Each row comes from the steps of one path. Every step used is in the known rows, and no mark comes twice. Write the path behind each row, first mark first.
Known rows:
t/x/d: [ 18   5   6  11  21  24 -42 -10 -16 -21   8 -14   4 -26  16 -25  15  -3
  13   0  -2  13  17  24  12]
b/u: [  8   7   7  -1  -5  14  -6   1   6   2  -1   2  13  -2 -10 -20   1 -11
   4  11   0  10  16   1 -21]
h/u/s: [-12   6 -16   7  -9  43  12   9 -13  -3  20  -4 -13 -21   3   0  -4 -15
 -19  14  12  17  11  23   2]
h/u/b/z/v/d/x/s: [-25 -30 -39  16  -7  54 -20  22  17 -20   1 -29 -54 -53   5 -35   3   6
 -20  -8  41  60  54  47 -17]
d/z/t/x/s: [ 22  12   3  17   0  14 -44   3 -20 -21  -6 -21 -30 -28  24  -5  38 -23
  20  26  41  -7  38  47 -37]
h/u/b: [-14 -24 -21   1 -12  42  21   3   7  -4   0  -7 -15  -4  -1   8  -9  11
 -12  23  13  39   2  14   3]
u/b/z: [-15 -32 -19  -6   2  22  -8  -3  17  16  -3 -14 -18   3   6  11   6  40
  -6   6  18  29  28  10  -8]
x/s: [ -7   4   9  -7   3  19 -10  11  -9   7   7 -13 -30 -16   5 -12  14 -10
 -10   5  21  -4   8  16   2]
u/b/z/v/d/x: [-19 -35 -36  11  -3   8 -13  11  14 -16  -5 -22 -14 -38  11 -19   5  32
  -3 -22  23  35  51  26 -24]
v/z: [ -4  13 -15  -3  -7   1 -20  -2  -1 -13 -13  -4 -14  19  -3  -3   4  13
   2  -4   1  -9  -5  -7   1]
h/u/s/x: [ -8  14  -3  -7  -1  31  15   6  -5 -10  13 -14 -21 -20  21   2 -11 -25
 -18  21  17  43   1  37   0]
d/z/b: [  9  -7  -6   7   0  -9  11   2  11 -16  23  -8 -27   5   7   2  19   2
  43  20  34   2   7   1 -40]
h/u/b/z/v: [-24 -41 -37  28 -13  35  12  13  24   6  -9 -17 -43   4   7   8 -23  25
 -13   2  16  58  22   9  -1]
t/z/b/u/s: [-17   7 -18  19 -18  34 -10  -9 -12   4  34 -14 -17  -5  17 -18  20  -3
  13  34  23  12  26  26 -23]
v/d/x/s: [  0  12  -3 -13   5  18 -31  10  -7 -26  11 -12 -13 -58  -2 -44  24 -19
  -7 -11  25   3  32  36 -16]
u/b/z/t/x/s: [-15 -28 -18  11   2  43 -46   5  -8   3 -14 -30 -39 -20  27   9  33  14
  -6  21  28  29  54  48 -17]
b/u/s: [ -7  14   2  -4  -8  28   1   7 -16   8  20  -7   9 -23   2 -16  13  -8
  -7  18  14  -3  33  20 -20]
u/b/z/t: [ -9 -34 -25  10  -6  10  -9   1   9  14 -11 -11 -20 -10  -2  19   8  24
  -1  20  15  25  31  17 -29]
d/x/s: [-14   7   8 -10   9  24 -13   9   4  -4   3  -9 -35 -31  12 -20  23 -27
 -12   6  40   9  19  37 -14]
z/v/d/x/s: [-12   1  -8  12  -2   5 -17  26 -12 -25   5 -20 -26 -56  11 -40  12 -19
  -7 -21  25   0  32  33 -13]
h/u: [  1   0 -11   9  -7  27   4   3  10 -10  -1   5 -10   0 -10  -5 -16 -16
  -7   7  -1  30  -5   4   3]
x/d/z/b/u/h: [ 13   1   8  -6  -1  17 -25 -14  16 -16  37 -17 -23 -16  -9 -34  27 -11
  47  49  58   9  35  13 -63]
s/x/d: [ 20  10  23 -11  27  -4 -12  -7   2  -8   7 -17 -16 -28   9 -23  -2 -17
   8   7  11  32 -10  24  -1]

Write each row's path:
[-12 -37 -47  25 -16  29  -7  14  14 -16  -2 -20 -21 -23  -7 -16 -20  32
  -8 -14   2  52  36  10  -4] -> h/u/b/z/v/d
[ -6 -34 -36  19 -13  36  -4   4  20   4 -12  -6 -29 -10 -11  14  -6   8
  -8  26  14  56  26  20 -27] -> h/u/b/z/t
[ 26  -5  -7  28  21  19 -66  -9  -5 -15  -6 -14 -11 -33   5 -20  18  -6
  16   4  -2  32  40  32 -20] -> b/z/t/x/d
[  0   8  16  -8  19  23   7  10  -8 -10  48 -27 -22 -42  16 -34  19 -24
  25  34  27  37  17  37 -34] -> z/b/u/s/x/d
[ 29   1   2  35  13   3 -31  -2 -15 -29   5 -26 -21 -30  31 -24  14   0
  33  -3  30   4  29  31 -12] -> t/x/d/z/v
[ 16   7  23 -20  10   6 -21 -19  25 -21  30 -27 -32 -14   9 -29  19 -22
  48  53  64  36  23  28 -63] -> s/x/d/z/b/u/h
[  5  14   8 -11   2   7  15   6   5 -15  38 -24 -27 -16  28 -11  24 -17
  36  43  54  24  26  38 -63] -> d/z/b/u/s/x
[-16  -2 -22   4  -5   0  -4   7   7 -23   8  -8 -32  28   1   0  11  13
  27   7   4   0 -11 -14 -12] -> v/z/b
[ 27   0   6  28   9 -12  -5   6  -7 -11  12 -21 -33 -35   7 -26   5   1
  29   1  38  -4  15  16 -22] -> x/d/z/v
[  7  17  17 -14  23  11  -4   0 -22  -3  30 -26 -20 -50  22 -18  10 -14
  -3  14  24  18   7  43  -1] -> u/s/x/d
[ 30   7  -4  22  -3  -5 -33  -7 -13 -26 -14  -8  -1 -14  20   6  24 -12
  29  20  22  -4  30  31 -40] -> d/z/t/x
[ 34  12  -9  -3  -6 -13 -25  -5  -6 -29  12  -8  10 -33 -10 -28  13  10
  25  -5  15 -13  24   9 -29] -> v/d/z
[ 36   9  22  -5  20   1  -7  -5  20 -24  30 -24 -31 -27   8 -43  17 -22
  56  37  47  44  13  28 -60] -> s/x/d/z/b/u
[ 10  -2  -3  24  -8 -22  10   8   1  -7  -3 -13 -24  -4  15   0   0   4
  21  -2  31  -9  12   7 -24] -> d/z/v
[  3  12 -18  13 -15 -11 -20   3  -8 -15 -22  -2 -16   6  -9   4   5  -4
   8   9  -2 -13  -2   0 -21] -> v/z/t
[ 26   4   1  27  14  10 -42  -4 -24 -24  -4 -12   2 -39   9 -17  17 -20
  18  13  -4  10  20  31 -11] -> z/t/x/d
[ 22  -4 -17   3  -4 -13  -8   4   0 -39  33 -12  -7 -23  -5 -23  21  11
  48   5  20  -5  18   2 -42] -> v/d/z/b
[  5   3 -28  38 -23 -12 -31  -9 -17 -15  -3 -16  -1 -19   9 -27 -12  12
   2 -22  -8   0  12   8  10] -> t/z/v/d
[ 11 -29 -17  19  15  33 -50  -8  -8  -8  -5 -26 -16 -36  14  -6  24  21
  12  19  14  39  47  42 -18] -> u/b/z/t/x/d
[-10   5 -14   4 -12  13  -9   8  15 -21   5  -5 -18  27  -9 -18  11   2
  30  18   4   9   4 -13 -33] -> v/z/b/u
[ -4  19  16 -17   1  15   5   3  -8   3  13 -16   2 -21  21 -12   4 -20
  -8  23  19  23  21  35 -23] -> b/u/s/x
[ 41  28  21   0   9   5 -15  -1 -20 -10  23 -27 -18 -69   9 -32  25 -38
  26  47  53  18  38  61 -70] -> b/u/s/x/d/z/t
[-13 -31 -31   3  -5  49  -4  -2  27   6  -3  -9 -30   3  -5   5  -9  24
 -13  14  16  58  22  14  -4] -> h/u/b/z
[ 15   9  10  -8  24   4   7   1 -11 -20  53 -34 -48 -45  29 -17  29 -10
  40  34  59  21  13  46 -42] -> u/s/x/d/z/b
[ 46   8   4  18   7 -10 -22  -4 -12 -13  10 -10 -20 -47 -12 -20  20 -18
  34  26  34  -4  18  26 -48] -> x/d/z/t
[  8 -10 -15  18  -3  -5 -25   1  12   8 -14   1 -14  -8 -11   6   2  -2
   3   4   1  18  25   7 -30] -> b/z/t
[ -3  21   3 -10  13  24 -14   6  -7 -23  36 -31 -38 -22  13 -38  21 -11
  26  30  29  27  12  31 -34] -> v/z/b/u/s/x/d
[ 24  21  20  10   9   3   0   8 -14  -8  27 -37 -30 -54  28 -38   9 -21
  21  22  57  20  35  50 -46] -> b/u/s/x/d/z/v
[ -9  10 -21  29 -13  13 -43   0 -14 -20  -1 -24 -37 -49  20 -48  12 -13
  -9 -15  32   9  31  45  -3] -> t/z/v/d/x/s
[ 43  12 -17  20  -8 -10 -52  -6 -22 -49  -5 -12  20 -41   8 -19  25  -6
  32   5   7  -9  41  30 -42] -> v/d/z/t/x
[ 29   3 -10   3 -11  -1 -14   6   8 -37  31 -10   7 -24 -16 -43  22  -1
  52  15  20   5  35   3 -62] -> v/d/z/b/u
[ 49  15  18   5  17 -24 -17 -10  -3 -18   3 -20 -28 -47   7 -18  12 -29
  34  30  40  22   6  40 -51] -> s/x/d/z/t
